Each row comes from the steps of one walk. Every step used is in the known rows, and no mark comes twice. Write the walk behind each row, first mark first.
Known rows:
nabupos -> gikem -> besudat -> detal: -.17, -.22, -.27, .06, .12, -.06, .17, -.13, .06, -.17, .05, -.39, .16, .37, .02, .36, -.21, .10, .06, .01, .03, .06, -.05, -.12, .07, .15, -.02, -.11, -.16, -.13, .16, .00
detal -> besudat: .08, .04, .06, -.02, -.20, -.16, -.17, -.06, .14, -.11, .13, .09, .13, .09, -.06, -.20, .15, -.08, .15, .02, .22, .19, -.07, .01, -.13, -.11, -.03, -.09, .22, .05, -.02, -.13
divek -> nuna -> gikem -> besudat: -.21, -.28, -.12, .33, .11, .06, -.01, -.19, -.16, .12, .05, .16, -.03, .34, -.05, .06, .08, -.03, .04, -.01, .03, .19, .22, -.04, .01, .14, .12, -.06, .17, -.13, -.13, -.13
besudat -> divek: -.15, .14, .19, .05, -.12, -.10, -.04, .05, .06, .02, .08, -.27, .17, -.16, .13, -.07, .14, .11, .08, -.09, .00, .00, .03, -.18, -.15, -.06, -.36, -.23, .34, -.14, .29, -.07
gikem -> nuna: -.17, -.03, .10, .13, .19, .02, .06, .01, -.39, .05, .08, .04, -.13, .26, .00, -.17, .09, .16, -.03, .07, .11, .09, .15, .12, .00, .09, .00, -.12, .31, -.02, -.02, .19
besudat -> divek -> nuna -> detal: .04, .09, .22, .18, -.52, .01, -.14, .23, .03, .27, -.14, .04, .09, -.35, -.11, -.06, .34, .06, -.07, -.10, -.12, -.04, .08, -.25, .00, -.07, -.09, .00, .00, .05, .20, .12
divek -> besudat -> gikem: -.02, -.03, -.04, .10, .20, .09, -.13, -.03, -.15, -.16, .15, -.26, .10, .04, -.06, .17, -.08, -.13, .11, -.03, -.09, .06, .02, .24, -.04, -.14, .09, -.06, -.05, -.02, .37, -.23
divek -> nuna -> gikem: -.07, -.11, .04, .20, .10, -.13, -.12, -.26, -.15, .19, .01, .18, -.09, .16, -.14, -.12, .11, .00, -.02, -.06, -.05, .09, .33, -.07, -.09, .07, -.05, -.06, .02, -.09, -.06, -.11
besudat -> gikem -> nuna: -.21, -.02, .04, .23, .38, .07, .07, -.02, -.43, .00, -.01, .06, -.08, .24, -.07, -.01, -.07, .01, .10, .15, -.09, .05, .25, .31, .02, .09, .04, -.14, -.03, -.04, -.04, .13
noso -> detal -> nabupos: .07, .16, .19, -.05, .50, -.02, -.06, -.09, .13, -.05, .03, -.20, .05, -.19, -.14, .01, .00, -.02, -.36, .08, .07, .15, -.28, -.10, .08, -.09, -.24, .03, -.10, -.08, -.26, -.18
detal -> nabupos: .19, .19, .32, -.10, .36, -.05, -.03, .01, -.07, .01, .10, .02, .17, -.20, .06, -.09, .05, .06, -.21, .01, .13, .18, .08, -.18, -.12, -.12, -.30, -.15, .13, -.12, -.20, -.24
divek -> besudat -> gikem -> nuna -> detal -> nabupos: .19, .06, .05, -.08, .29, .33, -.01, .20, -.24, .03, -.10, .13, -.10, -.07, -.08, .07, -.09, -.15, -.07, -.04, -.17, -.07, -.02, .35, .15, -.03, .15, .14, -.34, .17, -.07, -.01
nuna -> divek -> besudat -> detal -> nabupos -> gikem: .33, .12, -.02, -.48, .10, -.17, .15, .01, .39, -.05, .08, -.20, .09, -.31, .22, .11, -.44, -.11, -.13, -.09, .11, -.34, -.05, -.08, .00, -.11, -.01, .09, -.26, -.14, .14, -.10
besudat -> detal -> nabupos -> gikem -> nuna: .08, -.02, .06, -.26, .59, -.09, .26, .03, -.08, .12, -.10, -.09, -.05, .10, .06, .06, -.38, .07, -.05, .10, -.03, -.16, -.02, -.01, .07, .11, -.14, -.01, -.36, -.07, -.23, .04
noso -> detal: -.14, .03, .01, .14, .21, -.03, -.10, -.20, .03, -.12, .05, -.34, -.04, .08, -.22, -.01, .10, .05, -.23, .05, .07, .17, -.21, -.05, .09, .01, -.12, .00, .04, -.07, .01, .00
noso -> detal -> besudat: -.06, .06, -.08, .04, .00, -.11, -.23, -.20, .32, -.18, .10, -.17, -.01, .12, -.27, -.11, .11, -.18, .03, .10, .18, .17, -.37, .07, .10, -.04, .05, .11, -.02, .10, -.08, -.06
gikem -> besudat -> detal -> soki: -.24, -.28, -.22, .12, -.02, .10, .13, -.03, .15, -.28, -.09, -.14, .00, .07, .20, .14, .02, .00, -.06, .11, .09, .21, -.33, -.02, -.04, .00, .24, .17, .07, -.01, -.20, -.11
besudat -> detal -> nabupos: .12, .08, .30, -.14, .43, -.07, .06, .08, .24, -.01, -.08, -.26, .13, -.19, .15, -.10, -.07, -.11, -.33, -.05, .27, .02, -.18, -.08, .00, -.07, -.21, -.02, -.17, -.20, -.18, -.23
besudat -> gikem: -.09, .06, .03, .20, .22, -.05, -.07, -.14, -.19, -.12, .07, -.08, .13, .06, -.07, .09, .00, .06, .04, .06, -.07, .14, .21, .10, -.11, .00, -.17, -.21, -.10, -.11, .09, -.09
divek -> besudat -> gikem -> nuna: -.12, -.12, -.05, .13, .39, .21, .01, .07, -.40, -.04, .06, -.12, -.12, .21, -.03, .08, -.15, -.13, .12, .06, -.09, -.02, .06, .47, .07, -.05, .30, .01, .00, .10, .20, -.05
nuna -> gikem -> besudat -> divek: -.35, -.10, -.21, .20, -.01, -.01, .02, -.21, .11, -.10, .08, -.20, .05, .28, .20, .05, .03, .09, .21, -.18, .04, .03, .16, -.07, -.06, .20, -.32, -.19, .38, -.23, .15, -.21
noso -> detal -> besudat -> divek -> nuna: -.04, .05, .12, .13, -.29, -.13, -.20, .13, .46, .17, -.05, -.16, .06, -.31, -.22, -.14, .11, -.35, .14, .13, .05, -.03, -.43, .03, .18, -.21, .09, .18, -.08, .12, .03, -.13
gikem -> besudat: -.19, -.13, -.04, .22, .08, .08, .01, -.05, -.16, -.17, .16, -.13, .15, .25, .06, .12, .15, .08, -.05, .04, .20, .31, .06, -.09, -.03, .02, -.03, -.18, .41, -.08, .03, -.04

Write each row's walk:
.00, -.11, .13, -.03, .49, .10, .18, .16, .27, -.09, -.06, -.27, .18, -.03, .22, .09, -.10, -.14, -.31, -.01, .34, .11, -.23, -.04, .12, -.02, -.03, .00, -.06, -.20, -.23, -.23	gikem -> besudat -> detal -> nabupos
-.07, -.06, -.17, .06, -.30, .15, .00, -.05, -.37, -.05, -.14, .43, -.29, .08, -.06, -.09, .26, .30, -.07, .09, -.25, .15, -.01, -.02, -.10, .10, .19, .14, .09, .27, -.26, .32	gikem -> nuna -> detal -> soki
.04, -.03, -.03, -.15, -.14, -.07, .05, .04, .42, -.16, .10, -.36, -.02, -.15, .26, -.09, -.09, -.19, -.25, -.15, .33, -.26, -.11, .13, .07, -.11, .24, .12, .11, -.15, .37, .03	nuna -> divek -> besudat -> detal
.15, .01, .19, -.35, .23, .09, .25, .28, .23, .06, -.04, -.13, -.18, -.27, .32, -.22, -.30, -.32, -.32, -.02, .39, -.38, -.14, .28, .21, -.10, .33, .21, .01, -.11, -.05, .06	gikem -> nuna -> divek -> besudat -> detal -> nabupos
-.30, -.19, -.26, .23, .15, .03, -.02, -.33, -.08, -.17, .17, -.01, -.02, .48, .07, .07, .04, .12, .04, -.12, .10, .21, .22, -.02, -.03, .25, -.12, -.16, .31, -.20, -.04, -.09	nuna -> gikem -> besudat
-.14, -.03, .11, .17, -.10, -.17, -.10, -.10, .06, .26, -.04, -.02, -.01, -.08, .00, -.15, .08, .02, .16, -.12, -.11, -.10, .23, -.10, -.08, .03, -.24, -.08, .09, -.18, .13, -.17	besudat -> divek -> nuna -> gikem
.06, -.12, -.18, -.23, -.30, -.05, .05, -.02, .38, -.23, .01, -.09, -.14, -.32, .30, -.09, -.09, -.13, -.11, -.01, .10, -.19, -.24, .05, -.09, -.20, .43, .31, .10, .00, .14, -.05	nuna -> divek -> besudat -> detal -> soki
.17, .13, .22, -.11, .19, .18, .06, .13, -.26, .12, -.11, .31, -.10, -.02, -.06, -.16, .13, .16, -.30, -.03, .04, .06, .11, .00, .07, .10, -.10, .02, .01, .09, -.34, .19	gikem -> nuna -> detal -> nabupos
.34, .22, .22, -.12, -.27, -.10, -.03, .22, .02, .36, -.12, .20, .24, -.47, -.15, .16, .00, .17, .07, -.03, -.39, -.14, .14, -.44, -.07, -.10, -.38, -.05, -.38, .07, -.01, -.04	besudat -> divek -> nuna -> detal -> nabupos -> gikem
-.04, .10, .02, .00, -.57, .04, -.10, .20, .16, .08, -.09, .17, -.09, .02, -.04, -.28, .23, -.04, .25, -.07, .05, -.11, -.11, .13, .07, .03, .02, .02, .15, .20, .04, .24	gikem -> nuna -> detal -> besudat -> divek
-.04, -.14, -.31, .10, -.15, .32, -.08, .01, -.36, -.14, -.12, .28, -.28, .04, -.12, .12, .05, .02, .16, .06, -.46, .02, -.04, .36, -.01, -.03, .49, .31, -.20, .37, -.02, .07	divek -> besudat -> gikem -> nuna -> detal -> soki
-.10, -.12, -.06, -.04, .56, .06, .12, -.16, .33, -.12, -.08, -.19, .01, .24, .21, .04, -.21, -.12, -.21, -.14, .25, .05, -.03, .03, .11, .19, -.16, -.01, -.14, -.29, -.31, -.33	nuna -> gikem -> besudat -> detal -> nabupos
.27, .20, .24, -.15, .04, .07, -.10, .03, -.01, .02, -.03, .16, .13, -.20, -.06, -.05, .22, .15, -.35, -.11, .02, .18, .09, -.22, -.08, -.01, -.30, -.05, -.06, -.01, -.21, .00	nuna -> detal -> nabupos
.01, -.15, .00, -.05, .15, .03, -.03, .08, .23, -.11, .03, -.58, .02, .04, .10, .01, -.03, -.18, -.18, -.16, .23, -.07, -.29, .09, .08, -.13, .20, .12, .00, -.06, .38, -.19	divek -> besudat -> detal
.09, .12, -.13, .08, -.35, .00, -.27, -.10, .13, -.18, -.05, .25, .10, .06, -.26, .00, .17, -.12, .21, -.04, -.12, .13, .07, .17, -.03, .03, -.03, -.01, -.33, .16, -.02, .04	nuna -> detal -> besudat -> gikem
.05, .06, .25, .07, -.40, -.17, -.18, .24, .28, .25, .00, .06, .17, -.31, -.03, -.19, .17, -.27, .29, .06, .08, -.04, -.13, -.06, -.07, -.27, .05, .00, .16, .10, .12, -.17	detal -> besudat -> divek -> nuna
.18, .04, .01, .22, -.42, .02, -.30, .08, .08, .10, -.15, .43, .09, -.14, -.38, .01, .20, -.26, .19, .08, -.13, .11, .07, .17, .04, -.08, .25, .07, -.49, .25, -.10, .02	divek -> nuna -> detal -> besudat -> gikem
-.03, .01, .04, .09, -.32, -.24, -.19, -.08, .33, .21, -.01, .19, .00, -.08, -.04, -.25, .07, -.24, .42, -.07, .04, -.12, .05, .01, -.08, -.07, -.09, -.01, .09, .01, .00, -.30	detal -> besudat -> divek -> nuna -> gikem
.07, .19, .04, -.05, -.72, -.08, -.24, .11, .41, -.03, -.01, .05, .15, -.16, -.04, -.16, .32, -.03, .19, -.16, .02, -.04, -.16, -.10, -.05, -.05, -.19, -.02, .11, .13, .16, .02	nuna -> detal -> besudat -> divek
-.06, -.13, -.02, -.13, -.01, .04, .18, .16, .16, -.03, .02, -.23, -.24, -.01, .25, -.21, -.18, -.21, -.19, -.05, .37, -.38, -.08, .33, .22, -.01, .44, .17, .13, -.06, .24, .27	gikem -> nuna -> divek -> besudat -> detal
-.05, .03, .32, .18, -.19, -.10, -.06, .22, .01, .28, -.02, -.09, .15, -.34, .03, -.06, .17, -.05, .06, .02, -.04, -.04, .07, -.17, -.07, -.18, -.13, -.11, .22, -.05, .20, -.08	besudat -> divek -> nuna
-.14, -.01, -.18, .06, .03, -.02, -.09, -.27, .01, -.21, -.02, -.05, -.15, -.06, -.14, .04, .12, .16, -.12, .19, -.23, .24, -.32, -.10, -.07, -.05, .05, .19, .02, .10, -.22, -.07	noso -> detal -> soki
.13, .11, .10, -.21, .43, -.08, .17, -.04, -.40, .11, .06, .17, -.03, .09, -.04, .06, -.26, .20, .12, .14, -.18, .00, .22, -.11, -.09, .09, -.25, -.16, -.05, .02, -.22, .05	detal -> nabupos -> gikem -> nuna
.09, .01, .16, -.02, .09, -.02, .18, .24, .00, .31, .00, .01, .33, -.29, .07, .33, -.20, .03, .23, .13, -.18, -.01, .06, -.36, -.04, -.10, -.20, -.12, -.04, -.04, -.07, -.23	detal -> nabupos -> gikem -> besudat -> divek -> nuna
.32, .23, .00, -.22, .00, -.07, -.04, -.13, -.13, .00, .00, .20, .15, -.08, -.17, .16, .01, .30, -.07, -.09, -.26, .07, .18, -.37, -.14, .08, -.44, -.13, -.30, .03, -.10, .06	nuna -> detal -> nabupos -> gikem
.19, .07, -.12, -.11, -.02, .10, .04, -.06, -.14, -.07, .03, .19, .23, .11, -.08, .38, -.02, .28, -.02, -.05, -.16, .18, .12, -.35, -.03, .15, -.24, -.11, -.19, .05, -.21, .03	nuna -> detal -> nabupos -> gikem -> besudat
.20, .08, .08, -.29, .44, -.19, .12, -.08, .18, .01, -.03, -.21, .18, -.04, .04, .16, -.30, .05, -.11, -.02, -.03, -.06, -.04, -.24, -.07, -.01, -.36, -.08, -.44, -.14, -.10, -.18	besudat -> detal -> nabupos -> gikem
.03, .07, -.07, -.01, -.07, -.01, -.06, -.07, .02, -.15, .20, -.03, .05, -.21, .12, .04, -.15, -.18, .05, -.02, .04, -.16, .21, .25, -.04, -.13, .14, -.04, .06, -.10, .35, -.03	nuna -> divek -> besudat -> gikem
.17, .20, .10, -.32, .15, -.14, .23, -.05, -.24, .13, .08, .41, -.06, -.09, .14, -.05, -.34, .22, .05, .15, -.05, -.25, .39, -.11, -.09, .08, -.17, -.17, .03, -.07, -.23, .29	detal -> nabupos -> gikem -> nuna -> divek
.09, .03, -.27, -.11, -.42, -.06, -.07, -.11, -.18, .00, .00, .38, -.11, .40, -.27, .00, .03, .13, .35, .03, -.18, -.01, .11, .01, -.01, .18, .06, -.03, -.15, .27, -.03, .36	nabupos -> gikem -> nuna -> detal -> besudat
-.06, .01, .00, .12, -.13, .15, .01, .05, -.35, .02, -.06, .17, -.17, .24, -.12, -.13, .28, .20, -.19, -.05, .03, .07, .15, .06, .06, .18, .05, -.03, .16, .10, -.02, .44	gikem -> nuna -> detal
-.02, -.24, .08, .10, .48, .05, .15, -.03, .25, .17, -.19, -.02, -.03, .06, .09, .04, -.15, -.25, -.19, -.04, .22, .04, .00, .02, .17, .10, .08, .13, -.29, -.21, -.39, -.33	divek -> nuna -> gikem -> besudat -> detal -> nabupos
-.13, .06, .09, .02, -.13, -.05, .12, -.01, -.23, .02, .11, .24, -.17, .04, .15, -.28, .00, .12, -.11, .08, .25, -.12, .31, .13, -.01, .11, .05, -.12, .40, -.09, -.01, .46	gikem -> nuna -> divek
-.04, -.22, -.21, -.19, -.19, .06, .18, .09, .12, -.11, -.07, .03, -.37, -.15, .32, -.16, -.17, -.13, -.08, .09, .10, -.31, -.25, .27, .01, -.10, .61, .35, .12, .08, .03, .17	gikem -> nuna -> divek -> besudat -> detal -> soki
-.02, -.07, -.18, .12, .01, .32, -.04, .11, -.36, -.06, -.04, .01, -.19, .19, -.16, .08, .04, -.08, .05, -.07, -.21, -.05, .07, .42, .14, .05, .33, .10, -.17, .18, .22, .21	divek -> besudat -> gikem -> nuna -> detal
-.01, -.04, -.38, -.04, -.31, .02, .05, -.18, -.47, -.04, -.11, .50, -.25, .23, -.17, .15, .08, .50, .24, .13, -.56, .06, .13, -.15, -.17, .20, .07, .06, -.13, .32, -.18, .38	nabupos -> gikem -> nuna -> detal -> soki
-.13, .14, -.02, .01, -.22, -.13, -.18, -.02, .55, -.08, .04, -.32, .07, -.12, -.14, -.11, .07, -.19, .15, .03, .11, -.01, -.46, .02, .09, -.12, -.16, .06, .05, .06, .07, -.14	noso -> detal -> besudat -> divek
.04, -.03, -.21, -.23, -.17, -.07, .15, -.05, -.26, .01, .24, .10, -.17, .18, .08, .06, -.28, .10, .20, .03, -.08, -.30, .24, .10, -.02, .04, .24, -.03, .23, .05, .33, .34	nabupos -> gikem -> nuna -> divek -> besudat
-.27, -.05, .02, .19, -.13, .04, .06, .11, .07, -.10, .11, -.30, .22, .00, .22, .11, .12, .07, .09, -.06, .12, .11, -.05, -.14, -.03, .01, -.17, -.20, .47, -.15, .21, -.09	gikem -> besudat -> divek
.00, .03, -.18, .01, -.18, -.01, .04, -.10, -.44, .05, -.01, .21, -.11, .36, -.23, .10, .06, .38, .09, -.01, -.29, -.01, .27, -.10, -.02, .28, -.10, -.10, -.11, .15, .08, .46	nabupos -> gikem -> nuna -> detal
-.08, -.17, -.12, .27, -.68, .19, -.01, .24, .00, .11, -.19, .30, .06, -.33, .03, .17, .33, .09, .10, .09, -.31, .14, -.19, -.25, -.08, -.10, .23, .17, .15, .21, -.12, .02	gikem -> besudat -> divek -> nuna -> detal -> soki
.19, -.08, -.03, -.35, .50, .05, .22, .13, -.04, .05, -.04, -.26, -.09, .08, .08, .12, -.45, -.13, -.04, .01, -.03, -.23, -.18, .12, .15, -.04, .16, .14, -.32, .04, .03, -.14	divek -> besudat -> detal -> nabupos -> gikem -> nuna
